What can hang from each mark
rilob: gabut
zamenu: tega
tezi: dofo
tozor: zapa
lepan: tega
fofi: lepan
nufovak: tezi
zapa: nuvu tega
goter: tega
vosit: lefu nufovak
dofo: nane tezi vosit
nane: dofo rilob
tega: goter kuzel lepan nufovak zamenu
nuvu: zapa

Each row was made from one small tree. The marks that hang from a mark follow it in brackets, in alphabetical order. Every link used is in the known rows. Write each row's tree.
In the rows, 128 means zero.
Known rows
fofi(lepan(tega(nufovak(tezi)))): [166 132 133 152 122 138 100  99 108 109 133 131 129 143 115 160 115  99
 126 125 139 158 152 157 139 125 124 125 152 114 127 112 177 131 141 132]
zapa(tega(kuzel)): [122 135 114 121 155 123 113 124 125 143 169 154 147 140 121 130 124 129
 136 121 141 103 141 136 145 118 143 137 131 109 134 122 121 132 130 126]
tega(goter lepan nufovak(tezi)): [ 84 154  84  83  96 124 132 190 117 131 110 158 124 172 126 133 177  47
 156 125 151 116 159 190 157 102 178 142 139 110 169 153 155  98 140 102]
nane(dofo(tezi vosit)): [136 125 100 139  90 115  94 116  87 122  98 146 131 155 120 114 130 107
 122 131 107 126 161 118 113 121 144 110 115 151 109 112 120 100 110 144]
dofo(nane(rilob(gabut)) tezi vosit): [116 138 134 119  75  88 108  93  94 133  80 160 119 140 124 126 143 128
 126 124 114  81 150 136 123 145 169 114 102 143  61 123 109  60 122 198]
dofo(nane(rilob(gabut)) vosit(lefu nufovak(tezi))): [111 128 131 127  74 109 119  87 134  93 107 173  97 147 119 125 123 109
 132 116 102  95 162 175 105 117 172 107 119 131  72 115  99  82 138 188]
lepan(tega(goter kuzel nufovak zamenu)): [136 130  98 101 160 126 118 201 116 153 141 191 131 154 104 173 157 111
 160 108 158 135 178 185 164 109 175 151 167  53 163 176 159 107 135  93]
nuvu(zapa(tega)): [ 99 144 143 107 142 124 106 101 134 130 135 121 145 148 107 129 129 125
 120 144 127 121 158 128 144 118 131 136 129 135 127 107 180 120 120 121]
fofi(lepan): [171 127 139 152 125 136 115  98 112 117 130 130 130 127 126 135 118 118
 117 126 124 146 138 131 130 136 120 135 134 124 121 116 159 140 136 136]
tezi(dofo(nane vosit(lefu nufovak))): [ 87 129 106 138  98 133 126 104 108  79 137 172  72 147 134 144 124 105
 121 109 108 116 142 156 106 117 156 117 119 140 101 109 115  95 116 179]
zapa(tega(lepan)): [117 148 101 116 119 118 115 118 118 126 145 138 143 149 121 112 133 111
 129 126 145 110 122 124 152 126 139 130 135 132 154 117 156 138 129 133]
goter(tega): [118 144  97 120 126 115 121 142 117 166 120 138 128 131 118 139 146 121
 149 125 124 133 114 130 118 134 147 134 154 125 137 137 162 136 127 115]
nuvu(zapa(tega(nufovak zamenu))): [ 88 143 134  85 143 123 109 121 134 128 138 127 148 161 105 125 155 115
 128 134 133 109 166 150 157 119 141 144 139 111 138 128 178  99 118 112]
nufovak(tezi(dofo(vosit))): [ 74 118 121 139 109 152 117  86 113 119 139 151 107 152 143 152 104  99
 138 134 122 104 155 160 124 112 154  95 117 159 107  95 134  98 117 150]
zapa(tega): [117 141 117 127 134 121 112 106 126 124 156 133 143 139 123 122 121 127
 128 126 135 112 124 126 142 127 129 128 129 130 129 110 130 139 128 136]
vosit(lefu nufovak(tezi(dofo(nane)))): [105 124 121 146  97 141 136 104 150  56 144 166  68 160 126 149 115  79
 126 110 113 108 175 204  98  83 159  89 128 135  98 101  94 106 138 153]
tega(goter kuzel nufovak zamenu): [112 126  88  67 168 126 140 233 125 166 144 205 133 158 119 148 195  98
 169 100 149  98 188 201 167 108 196 174 150  38 164 202 122  83 128  81]
tozor(zapa(tega(kuzel))): [ 95 131 147 112 152 124 108  85 120 146 161 147 149 160 112 117 147 136
 140 139 138 100 153 139 142 106 141 146 128 125 122 109 154 124 121 119]
dofo(nane(rilob) tezi vosit(lefu nufovak)): [116 134 112 130  67  92 113  91 112  85  96 174  81 169 121 124 148 101
 123 108 106  86 190 157  93 120 183  93 113 131  58 116  70  72 139 191]
dofo(nane(rilob(gabut)) tezi vosit(lefu)): [109 131 128 129  61  95 114  98 111 124  74 165  98 147 117 129 150 122
 129 120 102  88 169 142 103 133 176 100 107 143  56 107  96  72 122 198]
vosit(lefu): [116 120 120 143 108 138 137 138 153 115 118 138  97 137 119 131 135 117
 131 121 109 138 153 136 101 114 137 107 134 127 122 107 107 145 129 127]
nuvu(zapa(tega(goter lepan zamenu))): [ 98 147 121  87 142 121 110 139 129 146 126 154 146 158 101 126 153 115
 134 140 136 113 171 143 163 115 160 147 138 116 156 133 206 115 121 106]
zapa(tega(goter kuzel nufovak zamenu)): [104 139  90  83 160 120 120 180 125 151 166 187 146 161 116 136 168 104
 156 106 150  91 167 179 169 112 176 161 144  68 156 161 125 107 127 103]
tega(nufovak): [105 139 114 102 116 127 131 149 125 112 129 114 129 146 130 125 162  94
 131 119 138 124 131 155 134 123 130 141 138 109 134 142 113 104 128 120]
nufovak(tezi(dofo(nane vosit))): [ 79 122 127 139  97 137 115  87 112 119 133 153 105 148 136 151 109 104
 137 134 118 101 145 163 125 114 154 102 113 158  96  96 127  90 117 165]
zapa(nuvu tega): [107 147 113 116 122 125 117  88 130 109 168 123 156 147 120 121 118 121
 142 147 132 129 133 109 153 112 125 137 119 132 127  83 139 144 118 143]
vosit(lefu nufovak(tezi(dofo(nane(rilob(gabut)))))): [112 126 130 140  92 134 137  98 147  62 141 171  74 154 125 148 111  82
 124 114 116 104 167 211 104  91 158  90 126 135  89 107 106  91 137 162]
tozor(zapa(tega(goter kuzel lepan nufovak zamenu))): [ 85 138 118  80 145 121 115 133 112 152 154 173 150 180 106 115 187 108
 154 129 151  90 168 168 167 100 171 165 141  96 153 142 173 107 119 100]
zamenu(tega(nufovak)): [ 99 143 109 117  94 131 140 128 128 126 124 131 146 151 120 146 142 106
 115 109 141 137 120 154 127 142 142 131 141  74 151 126 127 136 133 120]

Write each row's tree
[102 141 141 101 157 123 107 113 132 142 146 135 148 147 106 133 132 128
 126 142 131 114 170 134 145 114 141 142 130 119 131 116 173 115 123 116]	nuvu(zapa(tega(kuzel)))
[115 137  65  51 147 121 144 252 113 174 131 213 135 174 116 136 211  76
 171  99 166  94 183 201 181 107 210 175 159  37 201 214 157  82 131  77]	tega(goter kuzel lepan nufovak zamenu)
[102 122 116 146 104 150 138 104 151  59 149 164  69 164 128 148 113  75
 128 109 116 112 182 200  98  82 159  83 132 136 105 100  97 113 139 142]	vosit(lefu nufovak(tezi(dofo)))
[107 149  80  88 121 121 125 142 121 133 154 170 156 166 112 118 149 106
 160 139 145 118 152 133 184 109 166 153 132 106 169 123 177 136 118 122]	zapa(nuvu tega(goter lepan zamenu))
[122 134 137 125 111 124 127  89 124  75 148 161 105 144 135 145 101  93
 121 120 134  96 142 203 132 106 150 111 120 135  96 128 125  74 136 162]	vosit(nufovak(tezi(dofo(nane(rilob(gabut))))))
[132 140  86  95 145 120 137 212 111 175 126 201 130 146 121 140 159  98
 155 120 154 119 165 155 154 107 189 159 136  83 179 173 160 124 141  95]	tega(goter kuzel lepan)
[ 92 127 116 132  88 123 124 101 100 110 124 168  88 133 134 145 121 122
 123 123 107 117 124 147 112 136 149 122 115 144  90 114 136  81 110 186]	tezi(dofo(nane(rilob(gabut)) vosit(lefu)))
[ 72 144 129  87 122 127 110  82 116 131 166 140 161 188 110 112 165  97
 156 155 150 100 166 149 160  87 151 149 128 124 136  96 168 110 116 119]	tozor(zapa(nuvu tega(kuzel lepan nufovak(tezi))))
[ 91 135 102  88 146 129 130 197 126 153 143 183 126 159 126 160 166  73
 165 119 147 105 188 206 145  92 186 151 133  77 137 161 107  90 140  91]	tega(goter kuzel nufovak(tezi))
[179 129 130 125  89  89 105 120  92 137 114 148 159 120 120 116 103 130
 115 149 122 140 107 145 134 142 112 136 119 138 104 149 164  75 116 146]	nane(dofo rilob(gabut))
[157 123 102 130  86  97  92  91  86 109 128 160 140 158 129 108 102 105
 120 140 114 132 155 146 112 132 139 113 122 137  98 139 134  77 131 144]	nane(dofo(vosit(nufovak(tezi))) rilob)
[120 131 134 114  88  98 113  98 109 135 102 153 130 123 124 119 130 141
 129 127 112 106 121 130 126 151 150 138 114 132  84 132 129  87 124 184]	dofo(nane(rilob(gabut)) vosit)
[111 125 117 130  75 107 116  87 132  88 115 169  91 159 122 124 125 106
 134 117 102 102 170 164  98 119 171 104 122 129  73 115  87  89 145 178]	dofo(nane(rilob) vosit(lefu nufovak(tezi)))
[ 84 159 120  81 131 118 111 136 127 129 126 137 144 162 105 127 160  93
 130 139 138 122 164 148 157 111 151 154 136 119 153 128 193 109 126 107]	nuvu(zapa(tega(goter lepan nufovak)))
[102 135 118 123  99 118 122  89  89  91 137 172  98 136 141 142 113 116
 117 118 121 107 121 161 125 134 151 129 113 138  92 129 136  68 116 190]	tezi(dofo(nane(rilob(gabut)) vosit(nufovak)))
[ 86 156 115  77 146 119 111 151 124 145 136 150 145 163 105 132 161  94
 135 137 143 116 176 153 158 107 162 158 136 104 154 137 188 105 127 101]	nuvu(zapa(tega(goter kuzel lepan nufovak)))
[169 126 124 136 144 140 105 143 108 135 139 176 133 151 110 172 133 100
 144 114 143 144 181 181 155 119 156 142 159  80 141 143 180 118 141 112]	fofi(lepan(tega(goter kuzel nufovak(tezi) zamenu)))
[118 134 125 127 100 106 125 111  90 113 141 154 104 127 139 151 115 127
 116 134 128 122 101 150 129 141 128 137 114 137  98 133 142  73 115 170]	tezi(dofo(nane(rilob)))
[131 122 113 110 149 134 111 161 124 148 147 169 136 159 106 170 143 111
 157 113 157 119 176 189 158 106 163 125 165  73 150 154 153  95 129 105]	lepan(tega(kuzel nufovak(tezi) zamenu))
[ 87 124  93  75 148 129 135 212 116 158 149 220 117 168 123 170 181  81
 173 108 147  80 190 233 168  99 205 159 140  56 144 185 124  53 121 102]	tega(goter kuzel nufovak(tezi(dofo(nane))) zamenu)
[ 75 118 124 144  89 141 119  91 120 113 129 156  94 153 134 153 113 100
 138 133 112 104 152 165 114 110 156  96 115 158  95  88 121  94 116 164]	nufovak(tezi(dofo(nane vosit(lefu))))
[106 143  66  77 123 118 129 188 112 190 128 175 138 170 113 140 190  82
 178 109 150  94 151 183 151 117 191 137 174  82 175 174 174  90 125  91]	goter(tega(kuzel lepan nufovak(tezi) zamenu))
[ 98 150  93 105  78 127 143 139 120 130 115 138 147 161 119 138 154  91
 116 109 150 135 117 152 138 141 151 130 147  73 176 133 151 134 135 117]	zamenu(tega(lepan nufovak))
[ 84 144 123  92 136 122 114 101 113 143 159 162 158 175 107 117 158 116
 157 154 143 113 165 132 162  90 158 161 125 120 141 104 180 132 119 114]	tozor(zapa(nuvu tega(goter kuzel lepan)))
[ 79 154 120  80 141 121 109 144 127 144 137 152 146 168 105 138 156  87
 140 140 144 107 185 163 159 102 166 150 134 109 150 129 188 100 128 101]	nuvu(zapa(tega(goter kuzel lepan nufovak(tezi))))
[106 161  72  90 103 112 126 167 107 159 111 133 131 155 118 126 182  81
 155 118 142 130 112 147 134 129 158 141 165 114 168 152 176 116 129 107]	goter(tega(lepan nufovak))
[113 138  80  85 145 117 128 188 117 185 137 168 135 151 114 142 185 107
 170 105 140 106 144 170 140 126 175 150 171  73 157 177 152  99 122  94]	goter(tega(kuzel nufovak zamenu))
[ 84 138 144 109 129 126 108  59 122 122 162 127 156 166 111 111 144 129
 144 158 132 118 147 122 148  99 129 145 120 143 116  82 164 134 112 130]	tozor(zapa(nuvu tega))
[156 125  95 137  70  92  96 102  84  99 111 167 117 168 124 111 120  98
 117 130 107 126 180 144  95 127 151  95 119 139  84 128 110  72 128 152]	nane(dofo(tezi vosit(lefu nufovak)) rilob)
[ 89 149  86  80 129 123 123 142 128 116 164 156 154 169 114 127 162  97
 162 134 140 117 156 153 180 106 159 159 133  91 148 123 143 120 115 118]	zapa(nuvu tega(goter nufovak zamenu))
[ 83 141 107  98 117 129 127 172 130 124 123 153 121 157 128 147 160  69
 153 126 137 119 163 193 143 103 165 142 130 107 131 142 122 100 137 105]	tega(goter nufovak(tezi))
[112 121 103 113 143 141 109 150 111 141 151 180 125 165 112 174 140 106
 156 108 154 116 181 187 152 108 172 118 162  79 147 148 156  87 123 117]	lepan(tega(kuzel nufovak(tezi(dofo(vosit))) zamenu))
[140 129  99 137  95 114  95 110  90 100 106 153 122 162 120 112 126  98
 118 121 110 121 169 136 111 112 149 108 118 146 108 118 112  94 116 145]	nane(dofo(tezi vosit(nufovak)))
[ 92 156  84  98  87 125 144 169 118 140 109 163 141 161 117 146 162  84
 125 109 152 141 130 164 142 135 168 145 147  63 180 145 157 138 141 106]	zamenu(tega(goter lepan nufovak))
[131 141 104 112 153 124 114 188 114 142 138 173 127 145 107 175 145 105
 152 115 158 149 165 174 147 107 161 149 157  70 152 158 152 119 141 101]	lepan(tega(goter kuzel nufovak))
[108 147  72  73 146 117 123 193 116 153 156 192 148 171 114 126 177  89
 158 106 158  89 163 176 179 112 185 162 150  68 180 172 151 105 129 100]	zapa(tega(goter kuzel lepan nufovak zamenu))
[ 79 139 141 103 131 125 108  83 120 122 153 125 146 168 113 110 161 116
 136 137 139 105 142 145 143 108 131 147 131 131 122 106 152 118 119 122]	tozor(zapa(tega(nufovak)))
